What can hang from each mark
J_447: J_181 J_758
J_925: J_447 J_814
J_859: J_181 J_607
J_758: J_814
J_181: J_447 J_758 J_814 J_925
J_607: J_181

Every row comes from one small tree of marks. The marks that hang from a mark follow it in brackets, in the order of their numbers. Every link used is in the known rows. Which tree was each row made from?
Known rows
J_181{J_447{J_758} J_814}: [ 0.09 -3.42 -1.14 -2.78  2.63  0.28  0.13  3.82  0.28  0.56 -2.70  0.13
 -1.02 -0.40 -3.89 -1.87 -3.03]
J_607{J_181{J_814}}: [-0.69 -1.78  2.04 -0.56 -0.68 -1.05  2.86  1.81 -0.70  0.83 -3.01 -0.78
  0.22  0.25 -0.39  0.49 -1.94]
J_925{J_447{J_181 J_758} J_814}: [ 0.14 -4.92  0.24 -2.07  2.83 -1.97  1.90  0.32  0.52 -5.33 -2.48 -0.08
 -3.34 -1.76 -0.81  4.14 -2.05]
J_758{J_814}: [-2.43 -3.79 -0.69 -0.50  1.09  1.19  1.05  3.38 -2.00 -0.07 -5.46 -1.14
  3.52  0.32 -0.60  0.23 -5.04]
J_859{J_181}: [-2.92 -1.07  1.27 -0.69 -1.33  2.69  1.61  0.70  0.03 -1.73 -5.87  0.28
  4.13 -2.58 -2.26  1.37 -3.99]
J_925{J_447}: [-4.03 -0.43 -1.61 -0.83  1.77  2.82  4.08 -0.38 -0.92 -4.18 -4.87 -1.16
  2.31 -2.30 -1.47  2.00 -0.77]
J_925{J_447{J_181{J_758}} J_814}: [-1.34 -2.19 -1.20 -1.81  1.81 -2.64  2.84  0.68  1.38 -2.95 -2.72 -0.92
 -3.59 -3.52 -0.82  1.06 -0.60]
J_181{J_447 J_758 J_814 J_925}: [ 1.37 -1.00 -0.81 -1.09 -1.03 -1.54  1.08  5.24  0.80  5.06 -2.32 -1.66
 -1.36 -2.44 -3.33 -6.57 -0.54]
J_447{J_758{J_814}}: [-0.93 -5.40 -0.97 -0.63  2.19 -0.13 -1.27  3.77 -2.03  0.32 -4.35  0.61
  1.40  0.64 -1.17  1.39 -5.37]
J_859{J_607}: [-3.62 -1.36 -0.43  0.25  0.65  5.37  2.82  1.82 -0.42 -3.14 -7.26 -0.71
  6.27 -2.67 -1.52  0.39 -3.72]
J_447{J_181 J_758}: [ 1.62 -4.98  1.15  0.00  1.49 -0.19 -1.22  3.07 -0.29 -3.63 -3.92  1.80
 -0.65 -2.12 -2.37  2.69 -4.76]
J_607{J_181{J_447 J_814}}: [-0.40 -1.03  0.85 -1.99  0.09 -0.44  2.23  2.06  0.04  0.17 -1.39 -1.56
 -0.85 -0.08 -2.17 -1.39 -2.13]
J_859{J_607{J_181{J_447 J_925}}}: [ 0.17 -0.20  1.82  1.06 -2.43  2.69  1.92  1.82 -0.36 -1.69 -2.44 -2.47
  3.23 -2.86 -1.74 -1.70 -2.27]
J_925{J_447{J_181} J_814}: [-1.39 -3.24  0.52 -2.03  1.67 -0.67  4.11 -0.15  0.47 -5.64 -3.57 -1.79
 -1.17 -2.03 -0.25  2.84 -1.74]
J_181{J_447 J_758 J_814}: [-1.23 -0.60 -2.55 -2.54  1.54 -0.33  1.15  4.14  1.13  2.95 -2.86 -0.75
 -1.27 -2.22 -3.89 -4.76 -1.55]
J_447{J_181{J_925} J_758{J_814}}: [ 4.23 -7.15  2.47  0.94 -0.20 -3.03 -2.49  5.98 -1.37  0.69 -2.40 -0.07
 -1.77 -0.17 -0.64  0.07 -5.92]
J_859{J_181{J_447{J_758} J_814 J_925} J_607}: [ 1.01 -2.48  2.14 -1.76 -0.96  1.33 -0.13  4.26  2.02  2.33 -2.39 -0.98
  0.25 -2.24 -3.42 -3.93 -3.91]
J_181{J_925}: [ 0.25 -2.19  1.30  1.42 -2.38  1.66  2.30  2.72 -1.70 -0.10 -5.75 -1.08
  4.21 -2.17 -1.31 -0.87 -1.84]

Write each row's tree
[ 4.39 -6.70  3.11  0.18 -1.31 -3.17  0.07  3.44 -0.30 -1.15 -3.30 -0.03
 -1.30 -1.61 -0.74  1.22 -3.05]  J_447{J_181{J_925{J_814}} J_758}
[ 0.39 -3.00 -0.76  1.11 -1.49 -2.00 -0.32  5.28 -1.48  4.74 -3.95 -1.18
  1.05 -1.36 -0.62 -3.38 -2.92]  J_181{J_758{J_814} J_925}
[ 3.53 -3.07  2.05  0.31 -1.70 -3.82  0.57  6.18  1.12  3.98 -2.67 -0.60
 -3.39 -2.47 -1.41 -4.29 -1.83]  J_447{J_181{J_758 J_814 J_925}}
[-0.17  0.06 -0.76 -1.70  0.23 -2.40  0.92  2.90  0.93  2.95 -0.49 -0.69
 -3.34 -1.58 -2.80 -3.06 -1.01]  J_607{J_181{J_447 J_758 J_814}}
[ 0.10 -0.50  0.44  0.23 -2.32 -4.15  3.78 -0.66 -0.26  0.89 -0.96 -2.16
 -2.56 -2.71  0.78  0.48  2.51]  J_607{J_181{J_758 J_925{J_447 J_814}}}
[ 0.51 -4.01 -0.41 -1.21  1.75 -1.58 -2.08  2.80 -1.61 -0.35 -0.18 -0.15
 -1.63  0.81 -1.93  1.22 -5.03]  J_607{J_181{J_447{J_758{J_814}}}}
[ 0.18 -1.80  1.69 -0.31 -4.06 -2.24  1.50  1.80  0.93  3.56 -4.32 -0.72
  1.17 -3.52 -1.17 -1.85 -1.17]  J_859{J_181{J_758 J_925{J_814}}}
[ 0.46 -2.20 -0.02 -0.65  0.81  0.07 -0.89  0.92 -0.83 -2.53 -1.14  0.78
 -0.65 -1.48 -3.18  2.05 -2.83]  J_607{J_181{J_447{J_758}}}
[-0.05 -3.21  1.75 -1.44 -1.41 -1.64  2.32 -0.60  0.42 -0.71 -2.62 -0.87
 -0.67 -2.22 -0.73  2.04 -0.47]  J_859{J_181{J_925{J_447{J_758} J_814}}}
[ 3.32 -3.96  1.94 -0.53 -2.01 -2.97  0.42  1.25 -0.91  0.01 -0.44 -1.00
 -1.16 -0.92 -1.48  0.50 -1.22]  J_607{J_181{J_447{J_758} J_925{J_814}}}
[ 1.75 -1.56 -0.21  0.43 -1.90 -3.44 -1.16  4.28 -1.05  4.15  0.20 -1.97
 -1.96 -1.19 -1.31 -3.67 -2.57]  J_607{J_181{J_447 J_758{J_814} J_925}}
[-0.91 -0.51  0.38 -1.28 -2.80  0.75  1.32  2.26  2.49  1.92 -3.44 -2.07
  1.81 -4.79 -2.65 -4.40 -2.20]  J_859{J_181{J_447 J_758 J_925{J_814}} J_607}
[-1.94 -1.87 -3.49 -1.65  1.97 -0.17 -0.87  4.48 -0.37  1.97 -2.84 -1.00
  0.07 -1.55 -2.98 -3.41 -4.15]  J_181{J_447 J_758{J_814}}
[ 1.62 -6.83  0.76 -0.51  2.37 -1.90 -2.42  4.91 -1.03 -1.54 -3.06  0.90
 -1.65  0.14 -1.13  1.96 -6.91]  J_447{J_181 J_758{J_814}}
[-1.47 -0.99  2.10  0.36 -1.95  0.24  5.52 -1.27 -0.25 -2.64 -2.67 -3.52
  1.62 -2.13  1.59  1.57  0.54]  J_859{J_607{J_181{J_925{J_447 J_814}}}}
[-2.43 -4.06 -2.30 -1.40  3.91 -0.17  0.53  1.75 -1.61 -1.68 -2.94 -0.48
 -0.69  0.18 -0.76  2.46 -3.35]  J_925{J_447{J_758{J_814}}}
[ 2.23 -5.47  1.86 -1.35  1.93 -1.98 -0.44  4.62  0.48 -0.60 -3.03  1.15
 -3.04 -0.51 -2.03  0.46 -4.33]  J_447{J_181{J_814} J_758}
[ 3.19 -2.56  1.62  0.72 -1.79 -1.03 -0.87  2.10 -1.26 -0.38 -0.50 -0.11
 -0.79 -1.78 -2.65  0.15 -1.77]  J_607{J_181{J_447{J_758} J_925}}
[ 1.22 -1.95  0.85 -1.40 -1.10  0.46  2.32  4.43 -0.18  2.40 -3.18 -2.52
  1.03 -0.95 -2.76 -4.83 -1.62]  J_181{J_447 J_814 J_925}
[ 0.19 -4.00 -0.59 -0.22  1.37 -2.44 -1.54  5.32 -0.09  0.87 -3.23  0.00
 -1.87 -1.61 -1.10 -1.05 -5.48]  J_447{J_181{J_758{J_814}}}
[ 2.82 -3.73  0.57 -1.45  0.01 -0.96  0.13  4.86 -0.11  2.77 -2.05 -0.84
 -1.12 -0.70 -3.40 -3.64 -1.94]  J_181{J_447{J_758} J_814 J_925}
[ 0.92 -1.73 -1.19 -0.94 -1.79 -1.51  1.58  2.92  0.29  2.37 -3.07 -1.85
  0.39 -3.25 -2.60 -4.13 -0.29]  J_181{J_447 J_758 J_925{J_814}}
[-1.72 -0.21  0.22 -0.13 -0.06 -0.53  2.10  2.79  1.08  2.55 -2.96 -0.54
 -0.35 -1.96 -0.58 -1.79 -1.72]  J_859{J_607{J_181{J_758 J_814}}}
[-0.99 -1.63  2.09 -1.61 -2.91  2.77  2.54  1.49  1.56 -0.77 -4.27 -2.87
  4.29 -3.28 -2.15 -2.65 -3.33]  J_859{J_181{J_447 J_925{J_814}} J_607}
[-1.15 -2.08 -0.63  0.49 -0.12 -2.82 -0.40  2.90 -1.31  2.55 -2.15 -0.24
 -0.90 -0.59 -0.06  0.16 -3.42]  J_607{J_181{J_758{J_814}}}
